What can hang from each mark
D: R
B: A
W: U X
X: H W
A: U
H: U X
E: R U
R: D E
U: A H W

Each row was made from one small tree. The marks that hang from a mark follow it in brackets, in alphabetical order. Every link used is in the known rows. Write each row's tree.
Known rows
E(R U(W)): [ 14  -1   8  -8   4  11   3   9 -13  -3  -7   3  -3   1  17  -2  15   4
   4  12  13   9   7  -6 -14   4  20   0   3 -19 -20   1 -11   4 -12   4
   4   8  -9  -5   7  11   6   5   5  -6 -15   9  17  -2  22  12   6  16
   4  12   0   7   3]
R(D E(U)): [ 35  -4   2 -16  17  -3  -3 -14  -4 -12  12 -10   1 -11  13  11   4 -15
   3   5  -4  -8   6   4  -8  20  13   6   8   3  -8   4 -17  12  -1 -10
  -1   4  -9  -4  -5   3  -4   6  12  -1  -6  14  -8 -13   2  -2  -7   3
  21   2   3  13   4]
W(U(A H) X): [  2   4  -7   8  -1   8  -3  13  -6  31   1  -4 -11 -21  -1  15   4  -2
  -3 -10   0   3  20  -9   4  -4   0  -6   6  17   3  -4   1   0   0  -2
   2  14 -24   2  -6  10  21  -4  -1   6 -15 -27  -9 -16   1   9   0  -7
 -22  12   7  12  -5]
R(D E(U(H(X)))): [  8 -10  -1 -18  24  -1  -7   4  -5 -14  15 -13  -4 -11   5  12   3 -11
  -4   7  -1 -13  14  -3  -9   7   4   9   0  13   5   6 -12  21  -3 -23
   4  10  -1  14  -8   0 -11   6  18  -1   0  20 -12  -8  -8  -5   0  -2
  12  -6   3   8   5]
H(U X): [ -3 -21   2 -13   5  -4  -8   2   0  -4  12 -13  -8  12  27  -2  -2  -7
   0   2   9   4   0  -5 -19  24 -12   3 -17  -9  -8 -17  -5   7  -4  16
   6   5  -8   5   7  -2   5   0  15 -15  11   5 -19  13   3   0  21 -11
   0  -3   6  17   2]
X(H(U(A W))): [ -9 -17   5  -1 -14   2  11  -3  10   7  -3  15 -17  11  26  -8   5   6
  -1  -4   9  -1  -6 -10   5  10 -23  -4 -10  -9 -13  -6   2  19  -5   9
   0  15 -13 -11   3 -17   7  -2   7 -12  16  -4 -12  21   4   5  24   0
 -14  10   8  22   7]
E(U): [ 27  -2  -1 -12  -1   3  -1  -4 -13  -3   5 -18  -4   0  17   4  10  -9
   4   2  -5   8   8  -1 -14  15  14  -1   3 -10 -15  -6 -13   3  -7   3
   4   1 -17  -9   5   8   4  -3   6  -2 -11   0   2  -3  11   5   4  10
  -2   4   2  17  -2]
A(U): [ 29 -12 -11  -1  -7   4   1 -13  -6  -2  10 -12  -3   0  29   0   5 -21
   6   4  -5   9  10   8 -14  26   4   5  -1  -1 -12  -5  -8   7  -4  12
   4   7 -18 -14   7   0   9  -6   7  14  -3 -12 -11 -11  16  -6   9   0
   0  11  11  29  -1]
D(R(E)): [ 26  -2 -11   1  10  -9 -12  -6   6  -9  14 -11  -5   1  24  -5   7 -31
  -3  -1   0   4   3  12 -21  28  -3  -1  -1  -7 -12  -5  -2   0   3   9
  -1  -1 -17  -3   4  12  22   5  12  -1  -3   3  -9 -17  -4   0  10  -4
  17   1  10  18   1]
D(R): [ 24  -5 -14   0   4  -6 -12   0   1  -4   9 -13  -6   2  26  -5   7 -21
  -1  -2  -4  14   7  11 -20  22  -3  -6   0 -13 -18 -14   0  -4  -1  11
  -2  -8 -20 -13   9  15  24  -3   7   1  -5  -3  -5 -10   6   6  12  -2
   7   3   9  23  -2]
R(D E(U(W(X)))): [ 34   0   5 -16  11   6   4  -7   2   6   5   8   3 -18  11   7   2 -10
   6   3   7  -9   8   4  -3  11  12   8  11   0  -6  13 -15   9  -5 -11
  -4  11 -11   4 -11  11  10  11  11  -5  -9   7  -7 -18   6   5  -8   1
  11   0   5  -1   2]
W(U): [ 22  -3  -7  -2   5   3  -4  -4 -11  11   4 -10   0  -9  19   5   7 -14
   9   1   9  10  10   1 -19  16   9  -4  -2   0 -13 -11 -12  -2   1   8
   1   8 -25  -7   4  10  11  -3   1   4 -12  -9   1 -16  12   3   6  -4
  -3  14   8  19  -6]
E(R(D) U(A H(X))): [-18  -7   6  -9  21  -2  -7  27  -8  -1  -1  -7 -12  -8  -8  15   5  17
  -7  11  -3  -7  18 -13   5  -6  -3   2   8   5  -3  -1  -3  22  -7 -23
   9   4  -3   7  -3  -2  -5   2   2  -8  -5  14  -4   5  10   4  -3   5
   2  10  -4   7   7]
D(R(E(U(W)))): [ 24   3  -1  -8   3   2  -3   1   5 -10  -2   1  -4   0  21  -4  14 -22
   3   8   9   5  -1  11 -15  10   4   1   3 -16 -13   8 -12   1  -5  -3
 -10   2 -13   2   0  15  19  12  11  -1  -7  14   2 -15  -2   4  14  15
  15  -1   8   6  -1]
R(E): [ 28  -7  -3   1   7  -1  -5 -14  -2  -6  15 -15  -2  -3  23  -3   7 -26
   2  -6   2   2   4   4 -17  29   3   0  -1   0  -7  -2  -5   5   0  14
   2  12 -11  -1   1   6   7   4   9  -4  -2   2 -10 -11  -1  -6   4  -6
   9   2   7  16   3]
B(A(U(W(X)))): [ 14  -3  -6   3 -22  11  15  -9   2   8   2   1  -9   0  33   0   7 -18
   5   2  12   4  16   6 -16  15   4   5  -5  -5 -14   3  -6   4 -12  14
   1   8 -21  -7  -6   5  14   1  -6   6  -7 -26 -13 -10  27  12  11  -6
 -10   8  14  14   5]
U(A H W): [ -4  -8  -1  13 -11   6   0   9   0  13  -1   5 -13  -6  14  -1  13  -3
   2 -12   1  12   9  -9   8  -3  -5  -5   7   0   3  -2   8  11  -5   6
  -7  16 -10  -9   2   4   8   1  -4  -8   8 -13  -7  11  -2  -2  13   1
 -14  11   6  19   1]
H(U(A) X): [-15 -21   5  -5  -2  -7  -9   8   6   6   5  -9 -13  11  18  -1  -4   0
  -2   0   6   1  -2  -8  -6  20 -26   4  -8  -5  -2 -14   3  13  -6  13
   2   3  -6   5   4  -8   6   1   4 -21  15  -1 -27  22   1  -4  20  -6
  -6   6   3  16   2]
H(X(W)): [ 14 -15  -5  -6  12  10  -6  -2  -4  -1   8 -18  -4  13  31  -5  -1 -11
   5   0   6   7   0  -3 -19  19  -8   3  -2 -10 -14 -19  -4   6  -7  16
   0  -3  -9  -6   8   6   5 -10   7  -8   4  -1  -3   9  18   0   5   8
 -13   3   9  12   3]
H(U(W)): [ 12 -17   7  -7  -8   3   1  -4  -1  -3   2   2  -7   3  34  -8   5  -7
   7  -1  13  12  -1  -3 -12  17  -4   2 -10 -14  -7  -9  -5   9  -5  17
  -2   9 -10  -6   7   4   7   3  11 -12   9  -4 -10  13   2   2  23  -4
   0   4   8  18   2]
R(D E(U(H W))): [ 20  -5   3 -11  12   6   1  -3  -4 -10   6   5  -4 -19   9  10  12 -11
   3   2  -1  -4   9  -1   1   0  15   7   5   5   4  13 -15  20  -5 -19
  -4  16  -4   1  -8   4  -7  10  15  -1  -1  15  -2  -5  -9  -3   2   5
  14  -1   4   9   5]
H(X): [  7 -15  -6  -7   8  -3  -9   2  -2   1  13 -18  -1   5  23  -4   3 -10
   2  -2   6   8   8  -2 -21  23  -5   0  -5  -5 -11 -11  -2   2  -5  14
   5   6 -13   3   7   6   8  -2   6 -10   3   0 -13  -1  11  -2  11  -8
  -6   2   4  16   0]
E(U(A H)): [  1   0  -1   0  -5   3  -2   9  -8   5  -1 -12 -15  -5   4   9  14   3
  -3  -5 -16   7  12  -9   5  -5   5  -2   8   5   1  -3  -1  12  -7  -6
   1   5 -12  -7  -1   3   3  -3   2  -3  -6  -8  -4   8  -1   1   4  14
 -13   7   1  18  -1]

Which tree is each row?
[ 25   0   0 -12  12  12   4   0  -3   3   6   9  -4 -25   6   9   7  -9
  -2  -1   1  -9  16  -5   2  -3  16   8   8   9   3  14 -13  16  -3 -21
   0  16  -6   6 -14  10   6  10  14   1  -9   4  -7 -17  -6   5  -5   0
   9  -3   5   2   4]  R(D E(U(H W(X))))
[ -6  -8  -2  -1  12   8  -3   9  -4  16  -3 -10  -5   4  17   7  -2   0
  11   6  16   1   1  -4  -7   4 -16   1   5   0 -10 -15  -5   5  -6   7
  -6  -1 -14  -1   1   3   7  -8  -5  -5   4  -6  -5   4  19   1   2  12
 -23  16   9  11  -4]  H(X(W(U(A))))
[ 15  -3   1 -11  19   4  -2   8 -17 -12   4  -8  -7 -13   4  12   7   7
  -3   8 -10   2  19  -9  -6   1  21   1   6   1  -9  -5 -10  18  -5 -19
  11   3  -8  -7   2   6  -5  -2  11   4 -16  12  11  -6  11  12  -7   4
  14   9  -1  15   8]  E(R(D) U(H))
[  7  -4  -8   3   4  14   8  -7  -2  15  -5   1 -12   5  20   3   2   1
   5   1   4  -2  -1  -6   4   5 -12  -6   2   0 -21 -15  -8  10  -1   1
  -1   5 -24 -20   2 -12   7 -17   0   8  -3 -10   7   1  21   8   1  15
 -26  19  14  19   1]  X(H W(U(A)))
[ 18   6  -9  -6  11   0  -9   5  -3 -17   7 -14  -9  -3  10   2  14 -23
  -9   3 -11   4  13   5 -15   5   8   1  -1   0  -2   3  -9   7  -1 -12
   1   2 -11   3  -2  12  13   4  18   8 -11   9   0 -15 -12   6  10   7
  13  -6   7  13   2]  D(R(E(U(H))))
[  7 -18 -12   0   8  18  -2   1  -6  -9   6 -15 -11   9  27   2   1 -14
   0   5  -3   6  11  -4 -13   9  -5  11  -6   3  -4 -12  -7  16  -8   1
   4   6  -8  -5   6  -3  -2 -15  17  16   6  -7  -9   3  16  -6  10   9
 -17   7  15  20   4]  A(U(H(X(W))))
[  8  -5   1   6 -11   6   0   5   5  28  -2   6  -9  -7  13  -6   5  -4
   4 -10   7   5   7  -5   3   9  -7  -5  13  -6  -8   0   5   0  -8  15
  -5  11 -19  -7  -2   9  26   3  -6 -14  -1 -19 -11   0  10   6   5   0
 -15  11   4   8  -3]  U(A W(X))
[ 21  -2   4  -9   8  -9  -2  -8   0   0   6  -6  -5 -12   1  11   4  -9
   4   4  -8 -10   4   2   6  16   2   5  16   5  -2   7 -11  17   0 -12
  -4   4  -6  -4  -8  -4  -2   8   1  -6  -1   9 -14  -5   0  -5  -8   7
  17   9   0  11   1]  R(D E(U(A)))
[ 19  -5   9 -14  15   6   2   6 -11  -5  -5   8  -1 -10  13   5  10   9
   9  13   8   3   8  -3  -7   7  19   1  10 -13 -19   0 -14  12  -9 -11
   2   1 -10  -8   3   8   1   7   3  -8 -10  15  14  -5  24   9  -2  11
  16  15  -2   8   6]  E(R(D) U(W))
[ 18  -7  -6  -5  -3  12   9  -7   5  18   5   8  -7   0  25 -12   5  -6
   0 -10  10   1   8  -6  -7  15  -1  -8  -4  -6 -20   0  -3   2  -6  11
   7  18 -23  -9   1  -1  20  -5  11   2  -6 -12  -3 -10  17  15  10  -8
 -18   3  11  13   4]  U(W(X(H)))
[ 31  -5   6 -16  10   2   1 -11  -2  -8   4   6   2 -13  16   3   8 -13
  11   8   7  -5   2   4  -6  14  13   6   9  -4  -7  12 -18  15  -4 -10
  -8   9  -7  -2  -6   5  -2  11   9  -5  -2  18  -3 -10   0  -5  -1   8
  19   3   3   7   1]  R(D E(U(W)))
[-22 -15   0   6  -6   3  -6  19   3  12   0  -2 -13   2  11  -5   9   1
   0  -6   9   7   7 -11   3  -3 -17  -2   1   1   5  -1   9  12 -10   4
  -5  17  -5   6   1   4   6   2  -3 -17  12  -5 -12  13  -3  -5  17  -1
 -18   6   3  12   1]  U(A H(X) W)
[  2 -15  -7  -3  15  14  -7   5  -8  -5   7 -18 -11   5  26   1   3  -8
  -2  -6  -2   9   7  -9 -11   8  -7   3  -4  -1  -4 -19  -1  12  -9   5
   3   3  -6  -4   5   6   0 -12  13   1   7  -2  -1  13   8   1   7   4
 -19   2   9  14   4]  U(H(X(W)))
[ 15  -5   9  -7   2  -2   3  -5   5   4  -2   9  -5 -13   8   6   7  -5
   9   5   4 -10  -1   2  10   6   1   7  18   0  -3  12 -11  18  -5 -14
 -12   8  -6  -3  -9   0  -1  14  -1 -14   5  13 -10  -3   1  -8  -2  13
  13  10   2   9   1]  R(D E(U(A W)))
[  0  -1  -7   9   3  15   0   4  -8  13  -4  -4 -12  -9  13  10   6  -1
   4  -5  -1   9   8  -9   5  -7  -2  -2   7   7  -1 -13  -3   9  -3  -2
  -6   4 -16 -12   0   6   6 -12  -1   7  -3 -16   5   5   9   4   0  16
 -25  16  11  17  -1]  X(W(U(A H)))
[ 11  -1  -3   5   4  10   0  -2  -7  16  -5  -5  -7  -1  18   6   3  -4
  11   1   7   7   0  -4  -3   6  -5  -3  10  -2 -11 -17  -7   4  -3   8
  -7  -1 -21 -15   3   4   9  -8  -6   0  -2 -15   3   0  18   4  -2  16
 -17  24   9  16  -4]  X(W(U(A)))
[-17 -14  -5   5   2  -2 -10  14  -1   7   8 -15 -13   1   8   1   5  -1
  -5  -9  -4   4  12 -10  -1   5 -17  -3  -1   8   4  -8   9  11  -5   3
   3  10  -8   4   1   0   4  -3   0 -10   7  -7 -17  10  -2  -6  10  -5
 -17   5   2  17   1]  U(A H(X))
[ 27   5  -6 -10   9  -6  -8  -4   2 -15   8 -14  -3   1  16   2  10 -25
  -2   7  -3   3   4  12 -19  18   6   3   3  -9 -14   1 -12   0  -1  -2
  -3  -5 -15   1   1  12  19   6  13   3 -11  11  -3 -17  -2   3   9  11
  19  -3   6  11   0]  D(R(E(U)))
[  8   1   0  -5  13  11  -1  12 -19 -11   0 -10 -10  -5   7   5  16   5
  -6   3  -5   9  18 -12 -12   1  19  -2  -2  -4 -10  -6  -9   8  -9  -6
  11   8 -10  -2   6   9   1  -3  10   6 -21   4  15  -3  12  13   2  10
   1   8  -1  13   7]  E(R U(H))
[ 14   8  -2  -2   1  -8 -10   3   8  -2   1  -9 -11   2   9   0  10 -17
  -3   5  -6  -1   3   9  -5  12  -4   0  10  -6  -8   4  -5   5  -2  -5
  -7  -4 -14  -2  -2   6  19   7   4  -5  -8   6  -9 -10  -4   2   5  13
  11   3   4  11  -2]  D(R(E(U(A))))
[ 23   0   4 -10   1   7   4  -7  -4  -5   1   0   2  -2  19  -2  14 -15
   7   5  10   1   1   1 -11  12  15   3   2 -10  -9  10 -14   4  -7   2
  -5  12 -10   2  -2  10   4   9  10  -6  -5  11   2  -6   0   0  10  13
   8   3   4   7   1]  R(E(U(W)))
[ -8 -23   6 -11  -1   2  -3   7   3  -1   3   0  -5  13  32  -8   1  -4
   4   4  22   6  -4  -6 -17  19 -12   5 -14 -14  -5  -9  -4   8 -10  14
   0   9  -6   6   6  -1   5   4  10 -19  16   7 -17  14   3   0  28  -6
  -5  -1   7  14   2]  H(U(W) X)
[  2   0   5  -4   4  17   3  17 -16  -7  -7   4  -9  -7  13   2  20   9
  -1   6   6  10  14 -12  -9  -9  22  -1  -1 -10 -10   2  -9  10 -11  -6
   8  13  -7  -2   5  11   2   2   8   0 -15   6  19   1  11  14   9  14
  -2   9   1   8   5]  E(R U(H W))
[ -3 -19 -11  -1  -4  11  -1  10  -1  -1   3   2  -7   0  26   0   7 -13
   2   7   9   7  12  -2 -13   4  -5   8 -10   2   1   4  -4  13  -9   1
   3  21  -8   5   4  -2   1  -1  12   6   9  -4 -13   0   6 -10  24  -1
 -11   5  11  20   0]  A(U(H(X) W))
